Known rows, with every way that one mark hangs from another:
J(M): [  7   0  22   6  -5  -2  -3 -15  -7  -2  -5  11  -1  -3   5  -3  -1  -2
   2  -7  -3   0  -5  17   4   5  -5   3   6 -11  -6  -9  -2  -4  12   1
   2   7 -15  10  -8  -5  -5]
S(A(Y(X)) Q): [  0  -1   5 -14  -6   1  -2  17   6  10  -2  -3  -2   0   9  -1  -4   9
  -1 -13  -6   6  -4   5   5  -6   4  -3  -1   2  -3  -1   4   8   9  -5
  -2  -3  -2 -14  18   0  -1]
F(J(U)): [  4   2  10   6  -4  -1  -4 -10   0 -12  15   2  -1  -1  -5  -5  -3   1
  -4   7   1  -3   2  12   1   6  -8  -4  -1   2  -3  -5  -1  -7  12   4
   0  -1 -13  -4 -10  -8 -13]
G(S Y(L Q X)): [ -1  -5  -9   5   6   2  -2  -6  -8  11   1  -8   2  -5   2  -2   6 -21
   4  -9  -2  -5 -25  -5   2  -2  -5  21   4   5  -5  24  -4   0 -16 -13
  -1   1  15  10  -6   0  12]
G(Y): [  6   1  20   6   4   1  -1  -3  -7   8  -1  -4  -1  -3   1  -7   0  -4
  -1  -7  -4   0 -14   9  -2   3  -5  10   1   0  -9   9   0   1  11 -12
   2  -7 -10   3  -9   3   2]
G(Y(Q W)): [  2   1   4   3  10   5  -2  -3  -8  10  -5  -4   1  -5   2  -2   2  -8
   1   7   2  -3 -14  -6   0   3  -2   8  -7   2  -9  11  -1   2  -6 -13
   0  -4   8   5  -9   7   4]
J(M U(S(A))): [ 14   6  18  -8 -12  -2   6 -19  -5 -15 -10  21  -4  -3   2   0  -1   1
   8  13   7   0  -4  12   2  -2  -2   6   9 -14  -1  -7   2   2   6   2
  -3  34 -16   8  -2  -7  -5]
Y(L W): [ -2   3  -2   2   5   2  -4  -2  -7   7  -7  -3   3  -1   3  -6   1  -6
  -1  11   3  -6  -4  -5  -1   3  -2  -2 -14   2  -4  -7  -5  -2 -12   0
  -2 -11   8  -2 -10   6  14]
Y(W): [  2   3   9   3   4   4  -3  -2  -6   5  -7  -2   0  -1   4  -6   0  -3
  -1  11   2  -4  -3  13  -1   3  -2  -1 -15   2  -5  -4  -3  -3  -1   0
   0  -9  -2  -2 -10   7   0]
F(J Y): [  0  -2  -2   9  -1   2  -1   4   4 -13  20  -5   0   3  -8  -9  -2   1
  -9  -6   2  -2  15  -6   2   6  -3  -4  -5   1  -3  -4  -4 -10  15   9
   3 -15 -16 -13  -9  -6 -13]
Y(Q W X): [ -7  -4 -10   3   5   4  -5  -2  -5   7  -6  -5   7  -3   6  -1   3 -16
   7   6   2  -7  -5  16   5  -4   0  -8 -12   7   0  -1  -7  -6 -21   0
  -1  -6  21   8  -7   3  -3]
A(S(Q)): [  5   2  21   5  -3 -14  -2  -4  -1   9   0  -4   0   2   8   7   0   6
  -2  -6 -11  11   9   7   0   7   5 -14   0   3 -10  -4   6  -1  17  -2
   3  -9 -11 -10   1   0  -1]
Y(L M Q W X): [-14  -6 -33   5   9   3  -5  -2  -6  11  -6  -6  11  -2   3   6   6 -22
  10   6   4 -12  -5  -2   7  -5   1  -8   2   5   2  -3 -10  -4 -42   2
  -4  -5  43  38  -4   2  14]
G(Y(L)): [  2   0  10   5   5   0  -2  -2  -8   9  -2  -5   1  -3   0  -6   2  -7
  -1  -7  -3  -2 -14  -6  -2   3  -5   9   2   0  -8   8  -1   2   2 -12
   1  -8  -2   3  -8   3  14]
Y(M Q W X): [-10  -5 -22   6   9   4  -5  -2  -5  10  -6  -5   9  -3   4   6   5 -18
   9   6   2  -9  -4  16   6  -5   1  -7   1   5   1   0  -8  -5 -30   1
  -2  -3  33  38  -5   3  -1]
U(S(A F Q)): [  0   1  10 -14  -9   3  11  13  13  -5  -7   0  -9   1   3 -13  -4  10
   0  -8  -6  -1   0   6  -3 -11   6   3   0  -3   7   4   9   2  12  -4
   3   8 -13  -8  27   5  -8]
S(A(Y) Q): [  5   1  12 -15  -4   1  -1  17   4  12  -3  -2  -5   0   8  -1  -4  16
  -4 -11  -5   7  -3  -6   2  -1   4  -1   1  -1  -6  -2   8  10  17  -7
   0  -4 -10 -19  16   1   0]
A(S Y(M Q W X)): [ -3  -3 -16   9  10 -12  -5  -4  -3   9   0  -1   8   5   4  32   7   3
   5   6   3  14  10   5   0   5  10 -11  -3   7   3  -2  -2   4 -19   3
  -2  -8  25   7  -9   1  -1]
F(Y(L Q X)): [ -8  -6 -16   6   2   1  -2   2  -3   5   2  -6   8   0  -2  -2   5 -16
   2 -10  -2  -5   8 -16   6  -1   1 -10   1   3   0  -3  -6  -4 -11   7
   1  -6  13  -5  -8  -3   7]
J(U): [  6   6  23   3  -5  -1  -4 -15  -9   1  -5   5  -1  -5   0  -1  -2  -1
   2  11  -3  -1  -3  15  -1   5  -8  -5   4   2  -5  -5   1   1  12   1
   0  10 -10  -3 -12  -2  -3]
S(Q): [  0   2  20   2  -4   0  -1  -1  -1  11  -3  -6  -4  -2   9  -8  -4   2
  -3  -9 -17   0  -4   4   4   0   1  -3   2   1 -11  -3   4   0  16  -3
   3  -7 -11  -4   6   1  -3]
F(Y(L)): [ -1   0   0   5   1   0  -2   2  -5   3   0  -4   3   1  -3  -6   1  -5
  -5  -6  -2  -2   9 -18   1   5  -1  -5  -1   1  -4  -6  -3  -2   6   6
   2  -9  -5 -12 -11   0   9]
U(S(A(Y(L)))): [  7   1   4 -10   3   0   9   9  -2  -3  -4   0  -5   5   2  -1   4   8
   0  -4   8   3   2  -4  -5  -6   8  11  -1   0   3  -1   4   2   4   2
   0  -6 -10 -18   3   4   2]
Y(L M Q): [ -5  -6 -11   5  10  -1  -4  -2 -10  13  -2  -7   5  -2   0   8   6 -10
   3  -9   0  -7  -2 -17   3   2   1  -4  21   1  -3  -4  -2  -2 -15   0
   2  -9  21  28  -4  -1  14]
A(Y(L W)): [ -1   3  -2   3   8   1  -5  -1  -7   9  -5   0   0   2   3   7   2   7
  -3   7  -1   5  -2 -12  -3   4   2   5 -13   3  -1  -7  -2   6  -6   1
  -2 -13   4 -19 -12   5  10]
A(S): [  8   1  22   7  -1 -15  -4  -5  -5   5   0  -3   3   2   3   9   2   3
  -1  -5   1  10  10  17  -4  10   3 -13  -1   3  -5  -4   3  -4  15   1
   4 -12 -12 -10 -10   0  -1]
J(U(S(Q))): [  5   8  19   1  -7  -1   6 -17  -4  -3  -8   5  -6  -1   4  -3  -2   1
   3  14 -12   0  -1   5   1  -4   0   2   4   0  -6  -2   6   2   8   1
  -1  16 -12  -5  -2  -1  -6]
Y(L Q W): [ -4  -1 -11   0   9   3  -4  -2 -10  11  -7  -5   4  -2   3   0   4 -10
   1   9   5  -8  -4 -20   2   3   1  -4  -8   4  -4  -5  -4  -1 -19  -1
   0  -9  20  -1  -9   5  14]

Rows:
[-11  -3 -12   1   0   6  -3   5   7   1  -3   0   2  -2  -6  -4  -2  -1
  -3   0  -2  -3   5 -19  -3   1  -2  -9  -8   1   9  -2  -1   2  -5   2
   4   3   9 -10   4   3   4]
S(F(Y(L Q W)))
[  4  -2  -7 -12   8   4  -3  15  -2  10  -5   0   1  -1   0  11   2   8
   0   2  15   2  -2  -6  -2   2   5   0   2   0   0  -1   1   7  -5  -3
  -2  -5  11   3   4   4   2]
S(A(Y(M Q W)))
[-10  -6 -14   8   2  -2  -4  -1  -4   8  -1  -6   9  -1   2   0   4 -17
   7 -11  -4  -7  -4  16   5  -5  -2  -6  12   3   2  -4  -7  -5 -20   4
  -2  -9  20  36  -3  -1  11]
Y(L M X)
[  7  -3   8 -13   3   1  -3  15  -2   8  -2  -1  -1  -1   1   6   1  10
  -2 -10  11   4  -2  -4  -2   3   3   0   3   1  -1  -2   4   6  11  -3
   2  -7  -3 -18   3   0  -1]
S(A(Y(Q)))
[  3  -1  -2  -9  -1   2  -2  10   3  11  -1  -4  -6  -2   7   2  -1   3
  -2 -10  -3   3 -12   7   4  -3   1  14   7   1  -4  13   4   6   4  -5
  -3   2   0   3  14   0   0]
G(S(A(Y(M X)) Q))
[  0  -4  -4 -11  -1   4   9  14  13 -16   8   1  -7   4  -6  -1  -1  15
  -2  -7   8   3   5  -1  -7  -7   6   7  -2   0  15   3   6  -1   7   1
   4   0  -9 -19  17   0 -15]
U(S(A(Y(Q)) F(J)))
[ -5   1 -14   4   9   3  -4  -1  -7  10  -7  -4   4   0   2   2   2  -8
   2  11   4  -8  -3  -6   0   1  -1  -2   0   0  -3  -6  -6  -1 -21   1
  -3  -9  19  29  -7   6  17]
Y(L M W)
[ -3  -3 -11  11   3   2  -1   5   3 -11  20  -5   1   4 -10  -3  -2  -1
  -8  -7   3  -4  16  -6   3   5  -2  -4   6  -1  -2  -3  -4 -10   8   9
   2 -14  -7  11  -6  -6 -11]
F(J Y(M))
[  5   2  -3  -2  -1  -1   4  -3   3 -17  14   4  -4   4  -7   4  -1   9
  -2   9   8   1   6   4  -2   0  -1   5   5  -1   3  -2   1  -2   5   5
  -2   3  -9   0  -2  -6 -13]
F(J(U(S(A(Y(M))))))
[  0   7  17  -1 -10   0   6 -14   4  -7  -8   8  -6  -2   1  -4  -5   5
   3  11 -16   1  -1   7  -2  -5  -2   0   4   0   4  -1   7   4   9   0
   1  22 -12  -7   8  -1  -9]
J(U(S(F Q)))
[ -2   1   2   5   4   4  -2  -2  -4   6  -4  -3   5  -3   4  -7   1 -14
   4   5  -1  -3 -16  20   1  -4  -4   6 -14   3  -5  11  -6  -1 -10 -11
  -3  -4   7  11  -8   6   2]
G(Y(W X))
[ -2  -4   2 -13  -2   3  -2  20  12   2  -3   4  -2  -2  -5   5  -4  18
  -2 -13   6   6  -2   9  -7  -1  -1  -1   7  -1  14   1   5   9  10  -3
   3   2  -2   0  19   3  -4]
S(A(Y(M)) F)
[  1  -2  -8 -10   3   5  -1  11   5   7  -1  -2  -3  -6  -6  -4  -2  -3
  -2 -10   8  -3 -25  -5  -7  -1  -8  22  13  -4   4  26   3   7  -5 -17
  -2  10   8  24  16   4  15]
G(S(A F) Y(L M))
[ -1  -2   5   7  -6 -12  -3   3  12 -11  14  -1   2   4  -8   6  -3  10
  -7  -7   0  11  20   5  -6   9   1 -17  -5   2   7  -3   2  -5  17   6
   5  -8 -13 -17   2  -3 -10]
A(S(F(J Y)))
[  2   5   7   3 -13  -1   6 -25   1 -19  -9  22  -3  -1  -4   0  -3   1
   6  13  -5   1   2  -4   1  -1  -4   4   7 -14   7  -7   1   4   2   7
  -1  38 -11   3  -3  -7  -2]
J(M U(S(F(Y(L)))))
[ -9  -6 -21   9  -2   0  -1   5   6 -12  20  -7   6   4  -7 -10   0 -10
  -5  -9   0  -6  13  -6   5   0  -3  -9  -7   3   1  -5  -9 -12  -5  10
  -1 -15   1  -6  -7  -8  -2]
F(J Y(L X))
[ -4  -1 -20   9   6   5  -1   5   4 -11  16  -4   1   4  -9  -3  -1  -2
  -8   8   7  -6  15  -8   3   5  -2  -4  -7  -1  -2  -3  -7  -9  -4   9
  -2 -13   1  12  -8  -2  -8]
F(J Y(M W))
[ -6  -1   5   1  -6   3  10   2  14 -14   7  -3  -9   4   0 -13  -5   9
  -3  -7 -15  -1   4   6  -2  -9   3   4  -4  -1   8   3   6  -6  11   0
   5   0 -16  -9  18   0 -16]
U(S(F(J) Q))
[-12  -4 -12 -17 -14   4   0  24  19   2  -2  -1   1  -3  -1 -14  -8   3
  -2 -16  -7  -1   2  -9   2  -9   0 -14  -1  -1   8   1   3   6   3  -3
   0   9   4  -7  33   0   5]
S(A F(Y(L X)) Q)
[ 10   7  21   4 -10  -3   5 -30  -8 -14  -9  20  -4  -2   3   2   0  -1
   8  15  -3   1  -3  13   3   0  -3   8   9 -12  -2  -8   0   0   6   5
  -1  31 -17   8 -11  -7  -7]
J(M U(S))
[  1   0 -18   4  15   5  -2  -5 -10  14  -3  -6   0  -5   0   5   5 -15
   1   9   5  -7 -23 -22   0   2  -4  25   5   0  -8  23  -3   4 -23 -14
  -3   2  23  27  -6   6  18]
G(S Y(L M Q W))
[ -6   0 -22   7  -5   0   5  -8   5 -23  17   1   4   5  -9  -6   0 -10
   0   8   1  -5  15  -9   4  -4  -2  -5  -5   2   4  -4  -7  -9 -10  13
  -4   4   0  -8  -9  -9  -4]
F(J(U(S)) Y(L X))
[-10  -3 -30   8   1   4  -2   5   6 -12  17  -6   7   4  -6 -10   0 -11
  -5   6   6  -7  12  -9   6  -1  -2  -8 -20   3   1  -5 -11 -11 -16  10
  -4 -14   9  -5  -8  -3   0]
F(J Y(L W X))
[  6  -1   5 -13   1  -1  -3  15  -2   7  -2   0  -1   0   1   2   1  10
  -3  -9  10   4  -3  -6  -3   2   2   1   0   1   0  -4   2   6   8  -2
  -1 -10  -4 -18   2   2   9]
S(A(Y(L)))
[  2   6  18   1  -7   1   5 -15   0 -10  -8   9  -5  -2  -3  -3  -3   2
   4  12  -7   0   0  15  -6  -3  -3   2   3   1   8  -1   4   1   8   3
   1  20 -12  -6  -1   0  -9]
J(U(S(F)))
[ -3  -1  -4   6   1  -9  -3   0   6   1   0   1   5   2  -5  15   0   6
  -1   1   1   9  16  -2  -6   7   4 -18  -1   2   6  -1   2   0   2   3
   4   0   6   1   2   2  -2]
A(S(F(Y(M Q W))))
[  0   2 -12   9   0   1   5  -8   3 -21  16   2  -2   5 -12   1  -1   0
  -3  11   3  -4  17  -9   2   1  -2   0   8  -3   0  -3  -3  -7   2  12
  -2   6  -8   9  -8  -7 -13]
F(J(U(S)) Y(M))
[  1   2  13   4 -15 -13  -4 -12  13 -11  10   9  -1   1   0   8  -7  14
  -2   0 -12  13  10   8   0   7  -2 -17   2  -4   2  -5   7   1  16  -1
   2  14 -12  -5  12  -9 -11]
A(S(F(J(M U)) Q))
[  6  -1  11   7   7 -15  -4  -5  -6   9   3  -1   2   5   2  27   5  14
  -2  -6  -1  19  12  -7  -4  12   9  -8   2   5  -2  -4   5   5  10   1
   4 -12  -2 -27 -11  -2  -3]
A(S Y(Q))
[  6   2  -1 -11   4   2   9   9  -1  -3  -7   0  -5   5   2  -1   4   7
   1   6  11   1   1  -6  -5  -6   8  11  -9  -1   4  -1   2   2  -3   2
  -2  -4  -4 -17   2   6   3]
U(S(A(Y(L W))))
[ -1   0   7 -14  -6   3  11  13  13  -4  -5   2 -10   3   3  -4  -4  18
  -1  -8  -8   6   1  -1  -4 -10   8   7  -1  -2   9   3  10   7  12  -3
   3   7 -13 -19  26   4  -8]
U(S(A(Y) F Q))
[  2   3 -12   5  12   5  -2  -5  -8  12  -3  -5  -2  -4   0  -1   3 -12
  -1  10   4  -5 -24 -10  -2   2  -6  27   1  -1  -8  22  -3   3 -18 -13
  -5   0  13  28  -7   7  19]
G(S Y(L M W))
[ 11   8  15  -9 -12  -2   7 -18  -1 -11 -10  20  -7   0   6   5  -3  10
   6  12  -4   6  -4  -1   5  -4   1   9   8 -14  -3  -7   6   9   8   0
  -4  35 -14  -2   6  -7  -5]
J(M U(S(A(Y) Q)))
[  4  -3   6 -11  -2   0  -2  15   1   5  -2   0   1   0   2   1   0   5
   1 -11   8   5  -3  17  -1  -2   1  -1  -2   2   3  -1   0   3   7  -1
  -2  -7  -3 -13   4   0  -2]
S(A(Y(X)))
[ -2  -2  -8 -11  -2   3  11  14  10 -10  -4   1  -3   3  -7  -6   0   4
   0  -6   7  -3   8  -7  -6  -9   5   3   5  -4  13   3   3   1   0   4
   2   7  -3   2  16   4   1]
U(S(A F(Y(L M))))
